Known rows, with every step that occurs
m, y, p, n: [-0.21  1.66 -0.66 -0.54  0.35  0.26 -0.73 -0.41  0.31  0.23 -0.89  0.72
 -1.15  0.16 -3.18  0.15  0.31 -1.27  2.85  0.32 -1.81  0.54 -1.36  0.13
  0.23]
v, m: [-0.29  0.26 -3.46 -0.41  1.19  0.59 -1.03  0.58 -0.75 -0.93  0.79  0.29
  0.12 -0.91 -0.92  0.17  1.77  0.24  1.55  0.89 -0.30  0.95 -1.81 -1.05
  0.02]
p, y, m: [-0.87  0.97 -1.77 -0.13 -0.02  0.98 -0.45  1.69 -0.19  1.65 -1.63 -0.26
 -0.34 -0.79 -2.31  1.41  1.22 -0.77  4.96 -0.61  1.23  1.31  0.12  0.61
  1.22]
h, t, n, p, y, m: [-0.14  0.06 -0.83  0.17 -1.17 -1.46  1.27  0.10  0.89  1.13 -1.40 -0.10
 -0.49 -0.18  0.02  1.58  0.77  0.09 -1.73 -0.05  0.81 -0.01  1.40  1.16
 -0.01]
m, y, p: [-0.34  2.07 -1.04 -0.42  0.56  0.75 -0.76  0.72  0.26 -0.66 -0.52  0.47
 -1.24 -0.37 -3.22 -0.39 -0.25 -0.83  4.30  0.09 -1.51 -0.06 -1.54  0.12
  0.32]
h, t: [-0.16  1.00 -3.14 -0.33  0.17 -1.67 -0.16  0.05  0.49  0.08 -1.60  1.57
  0.10 -0.60  0.05 -0.22  0.86 -0.09 -1.83 -0.29  0.10 -0.25  0.20 -1.11
 -0.71]
t, n, p, y: [ 0.57 -1.25  0.55  0.57 -0.34 -0.01  1.34  0.11 -0.64  1.19 -0.52 -0.92
 -0.21 -0.19 -0.23  1.52  0.34  0.54  1.19  0.48 -0.09  0.91  0.60  1.64
  0.22]
n, p, y: [ 0.09 -1.15  0.52  0.83  0.39  1.50  0.42  1.25 -0.57  1.59 -2.08  0.24
  0.19 -0.45 -1.98  1.42  0.33 -0.51  3.43  0.13 -0.88  1.44  0.76  0.96
  0.92]
m, y, p, n, t, h, k: [-0.24  1.24  0.30 -0.35 -0.48  0.50  0.25 -1.23  0.75 -0.15 -0.34 -1.18
 -1.41  1.37 -1.45 -0.71 -1.09  0.20  0.87 -0.53 -0.98 -0.22 -0.45  0.87
 -0.28]
k, h, t, n: [-0.29  1.14 -2.86  1.07 -0.73 -3.18 -0.09  1.17  0.23 -0.66 -2.08  1.36
 -0.87 -0.35  1.48  0.15  1.14 -0.04 -4.71 -0.37  1.15 -1.57  0.13 -1.14
 -1.61]
q, n: [ 0.69 -0.08  1.09 -0.29  1.11  0.43 -0.42 -0.83 -1.07  0.78  0.08  1.98
  1.37 -1.06 -0.25 -0.35 -0.33 -0.46  3.24  0.38  0.18 -0.24 -1.19  0.13
  0.74]
h, k, v, m, y, p, n, t: [-0.31 -0.24  1.93  0.30 -0.62 -0.51 -1.40  1.24  0.72 -1.41  1.15 -0.87
 -0.63  1.06  0.71 -0.54  0.95  0.13 -2.89  0.01 -0.49  0.07  0.57 -1.85
 -0.09]
y, p, n: [ 0.40  0.02  0.51 -0.30  0.35 -0.04 -0.15 -0.90  0.39  1.10 -0.97  0.98
  0.12  0.24 -1.84  0.88  0.44 -1.07  0.13  0.09 -1.17  1.34 -0.66  0.31
  0.47]
h, k, v, m, y: [-0.51  0.83  0.55 -0.02 -0.07 -0.62 -2.24  2.52 -0.30 -2.65  0.77 -0.26
 -0.96 -0.07  0.61 -1.18  1.81  0.35 -1.65 -0.15 -0.21 -0.20  0.33 -2.84
 -0.45]
v, m, y, p, n, t, h, k: [-0.71  0.64 -1.26 -0.40 -0.15  1.06 -0.13 -0.48  0.60 -1.17  1.16 -1.92
 -1.34  1.22 -1.34 -0.49 -0.03  0.61  0.62  0.47 -0.83  0.19 -1.44  0.25
 -0.22]
m, y, p, n, t, h, k, v: [-0.32  0.90  1.79 -0.44 -0.68  0.05 -0.01 -0.19  0.90 -0.59  0.15 -1.23
 -1.06  1.14 -0.52 -0.85 -1.08 -0.26 -0.41 -0.50 -0.88 -0.26  0.45  0.11
 -0.23]
h, k, v, m, y, p, n: [-0.39  0.38  2.07 -0.02 -0.46 -0.61 -1.95  2.02  0.40 -1.97  0.56 -0.25
 -0.99  0.62 -0.10 -0.64  1.73 -0.20 -2.36  0.04 -0.96  0.38  0.36 -2.41
 -0.22]
p, n, t, h, k: [ 0.43 -0.77 -0.99 -0.22 -0.26 -0.75  0.92 -3.19 -0.14  1.05 -0.11 -1.07
  0.31  1.35  1.96 -0.15 -0.58  1.22 -2.98 -0.84  0.66  0.19  0.71  0.70
 -0.70]
n, t, h: [ 0.23 -0.29 -2.16 -0.33  0.27  0.50  1.74 -1.98 -0.23  0.38  0.66 -1.43
  0.82  0.16  1.94 -0.73 -2.20  1.45 -0.01 -0.87  1.24 -0.46  0.27  1.47
 -0.38]
n, t, h, k, v: [ 0.14 -0.61  0.34  0.05 -0.48 -0.29  1.10 -0.71  0.09 -0.66  1.00 -1.82
  0.49  0.68  3.17 -1.41 -1.92  1.78 -2.62 -1.37  1.53 -0.86  1.60  0.25
 -0.66]
k, v, m, y, p, n, q: [-0.10 -0.16  2.03 -0.53  0.18  0.23 -1.38  1.54 -0.08 -0.91  1.55  0.84
 -0.32 -0.32 -1.02  0.13  1.37 -1.56 -1.04  1.45 -0.97  1.21  0.17 -1.57
  0.54]
v, a: [-0.17  1.04 -2.34 -0.67  0.83  1.12 -0.67  1.69 -1.34 -0.75  0.51  2.56
  0.62 -2.22 -1.25  0.62  1.15 -0.47  2.16  0.04  0.12 -0.13 -1.65  0.04
 -0.69]
k, v, m, y: [-0.66  0.66 -0.71 -0.97  0.64 -0.05 -1.79  2.67 -0.31 -1.96  1.49  0.15
  0.08 -1.17 -0.22 -0.39  1.59 -0.92  0.76  0.94 -0.64  0.30 -0.31 -2.47
  0.05]
h, k: [ 0.22  0.93 -0.68  0.42  0.19 -0.77 -1.26  0.45 -0.74 -1.07 -1.06  0.61
 -0.87  0.15  0.28 -0.99  1.03  1.14 -1.00 -1.04  0.15 -0.18  0.18 -1.23
 -0.58]

Rows
[-0.21 -0.52 -0.30 -0.60 -0.43 -0.54  0.09 -1.54  0.19 -0.06  1.11 -1.62
 -0.09  1.26  1.75 -0.36  0.03  0.65 -2.90 -0.06  0.15  0.07  0.65 -0.31
 -0.70]
p, n, t, h, k, v, m, y
[-0.76  1.47 -4.03 -0.59  1.08  0.84 -1.40  0.76 -0.61 -1.47  0.73 -0.04
 -0.92 -0.79 -2.24 -0.25  1.69 -0.11  3.46  1.14 -0.93  0.29 -2.39 -1.05
 -0.05]
v, m, y
[-0.51  1.43 -3.40  1.14 -0.13 -2.44 -0.82  1.68  0.33 -0.56 -2.92  2.07
 -0.62 -0.57  0.58 -0.14  1.19 -0.58 -3.54 -0.65  0.78 -1.46  0.16 -1.82
 -1.29]
k, h, t
[-0.14  0.94 -0.82 -0.27  0.11  0.65 -0.17 -1.05  0.68  0.69 -0.26 -0.05
 -0.77  0.61 -2.46  0.24 -0.47 -0.89  2.43  0.31 -1.42  0.24 -1.22  0.66
  0.33]
m, y, p, n, t
[ 0.20 -0.25 -1.24  0.24 -0.28  0.02  1.34 -1.65 -0.16 -0.28  0.43 -1.91
  0.09  0.86  2.33 -1.34 -2.01  2.14 -1.43 -1.45  1.38 -0.84  0.80  1.08
 -0.69]
n, t, h, k
[ 0.79 -1.16  0.85  0.26  0.71  1.02  0.50 -2.00 -0.57  1.53  1.08  1.06
  1.85 -0.51  0.96 -0.23 -1.57  0.18  2.39  0.36  0.80 -0.59 -0.89  0.98
  0.91]
q, n, t
[ 0.48 -0.22 -1.25  0.22 -0.57 -2.19  1.23 -0.77  0.44  0.26 -0.93  0.63
 -0.10 -0.17  1.04  0.74  0.43  0.56 -3.56  0.19  0.13 -0.33  0.85  0.52
 -0.79]
h, t, n, p
[ 0.34 -1.08  0.55 -0.33 -0.49 -1.11  0.61 -2.06  0.07  0.63  0.45 -0.90
  0.65  1.17  2.78 -0.25 -0.47  0.70 -4.17 -0.78  0.84  0.21  1.58 -0.04
 -0.68]
p, n, t, h, k, v
[ 1.08 -0.81  0.11  0.34  0.00 -0.70  1.21 -1.05 -0.81  0.13  0.11 -0.11
  0.05 -0.49  0.74  1.07  0.16  0.72 -0.77  0.44 -0.16  0.11  0.23  1.38
 -0.15]
t, n, p
[ 1.05 -1.17  2.97  0.50  1.00  1.18  0.19 -0.92 -1.01  1.05 -0.57  2.13
  1.51 -0.98 -0.35  0.38 -0.72 -0.62  3.12  0.65 -0.52 -0.21 -0.38  1.01
  1.15]
q, n, p
[ 0.56 -1.58  3.08  0.62  0.64  1.85  0.36  0.17 -0.85  2.08 -1.00  1.09
  1.25 -0.73 -1.33  0.86 -0.55 -0.82  4.82  0.65 -0.48  0.57 -0.08  1.28
  1.49]
q, n, p, y
[-0.20 -0.43  0.60  0.81  0.07  1.65  0.33  1.19 -0.32  1.67 -2.15  0.17
 -0.10 -0.75 -2.20  2.09  0.58 -0.90  4.24 -0.21  0.03  1.24  0.92  1.50
  1.52]
n, p, y, m
[ 0.33 -0.97  3.40  0.59  0.32  1.98  0.26  0.18 -0.63  2.16 -1.04  1.14
  1.05 -0.93 -1.52  1.32 -0.34 -1.14  5.43  0.39  0.33  0.35  0.06  1.78
  1.98]
q, n, p, y, m
[ 0.65 -0.96  1.25 -0.28  0.45  1.04  1.46 -2.49 -0.53  1.07  1.24 -0.09
  1.79 -0.24  1.62 -0.88 -2.59  0.76  2.12 -0.19  1.26 -1.04 -0.36  1.71
  0.43]
q, n, t, h
[ 0.39 -0.62  0.61 -0.20 -0.15  0.44  1.32 -2.20  0.75  1.41  0.03 -0.54
  0.44  0.98 -0.27  0.43 -1.41 -0.11 -0.69 -0.29 -0.34  0.77 -0.04  1.56
  0.23]
y, p, n, t, h
[-0.58  0.23  0.78 -0.87  0.33 -0.01 -1.59  2.00  0.37 -1.22  1.38  0.16
  0.03 -0.48 -0.94  0.19  1.55 -1.55 -0.16  1.19 -1.18  0.92 -0.44 -2.04
  0.30]
k, v, m, y, p, n
[-0.49 -0.41  0.74 -0.58  0.11  0.27 -0.97  1.19  0.75 -0.70  2.00 -0.47
  0.32 -0.09 -0.03  0.26  0.83 -1.18 -0.52  1.12 -0.82  0.62 -0.14 -1.49
  0.44]
k, v, m, y, p, n, t
[ 0.67 -0.84  1.99  0.06  0.03  0.69  1.09 -2.16 -0.48  0.58  1.05 -0.43
  1.23  0.36  1.96 -1.39 -2.38  1.30  0.81 -0.64  1.41 -1.29 -0.03  1.38
  0.17]
q, n, t, h, k
[-0.57 -0.21  0.92 -0.98 -0.12  0.46 -0.28  0.92  0.70 -1.07  2.15 -1.31
  0.23  0.06  0.48 -0.28 -0.09 -0.66 -0.84  0.73 -0.53  0.41  0.16 -0.93
  0.09]
k, v, m, y, p, n, t, h
[ 0.20  0.69 -1.66  1.45 -0.86 -3.03  0.19  0.68 -0.21 -0.41 -1.93  1.90
 -1.21 -0.17  1.41  0.08  0.82 -0.01 -5.78 -0.08  1.44 -1.37  0.74 -0.71
 -1.36]
k, h, t, n, q
[-0.43 -0.08  0.79  0.03 -0.67  0.73  0.82  0.04  0.79 -1.46  1.82 -2.74
 -0.41  1.02  1.46 -1.42 -1.88  1.34 -1.33 -0.71  0.55 -0.87  0.58  0.33
 -0.33]
n, t, h, k, v, m, y, p
[ 0.07 -1.17  2.39 -0.07 -0.65  0.12  0.46 -0.55  1.15  0.03  1.11 -1.51
  0.20  1.37  0.70  0.01 -0.65  0.16 -3.05 -0.17 -0.25  0.71  0.61  0.17
  0.10]
y, p, n, t, h, k, v, m
[ 0.42 -1.09  3.48 -0.19 -0.25  1.09  0.82 -0.34 -0.52 -0.15  2.14  0.24
  1.81 -0.50  2.59 -1.11 -2.05  0.61  0.05 -0.45  1.54 -1.52  0.29  0.87
 -0.09]
q, n, t, h, k, v, a
[-0.41  0.09 -1.49  1.66 -1.04 -2.17  0.48  2.09  0.47  0.34 -2.89  0.62
 -0.88 -0.02  0.68  1.01  0.91 -0.28 -3.41 -0.23  0.78 -0.99  0.88 -0.34
 -1.05]
k, h, t, n, p, y
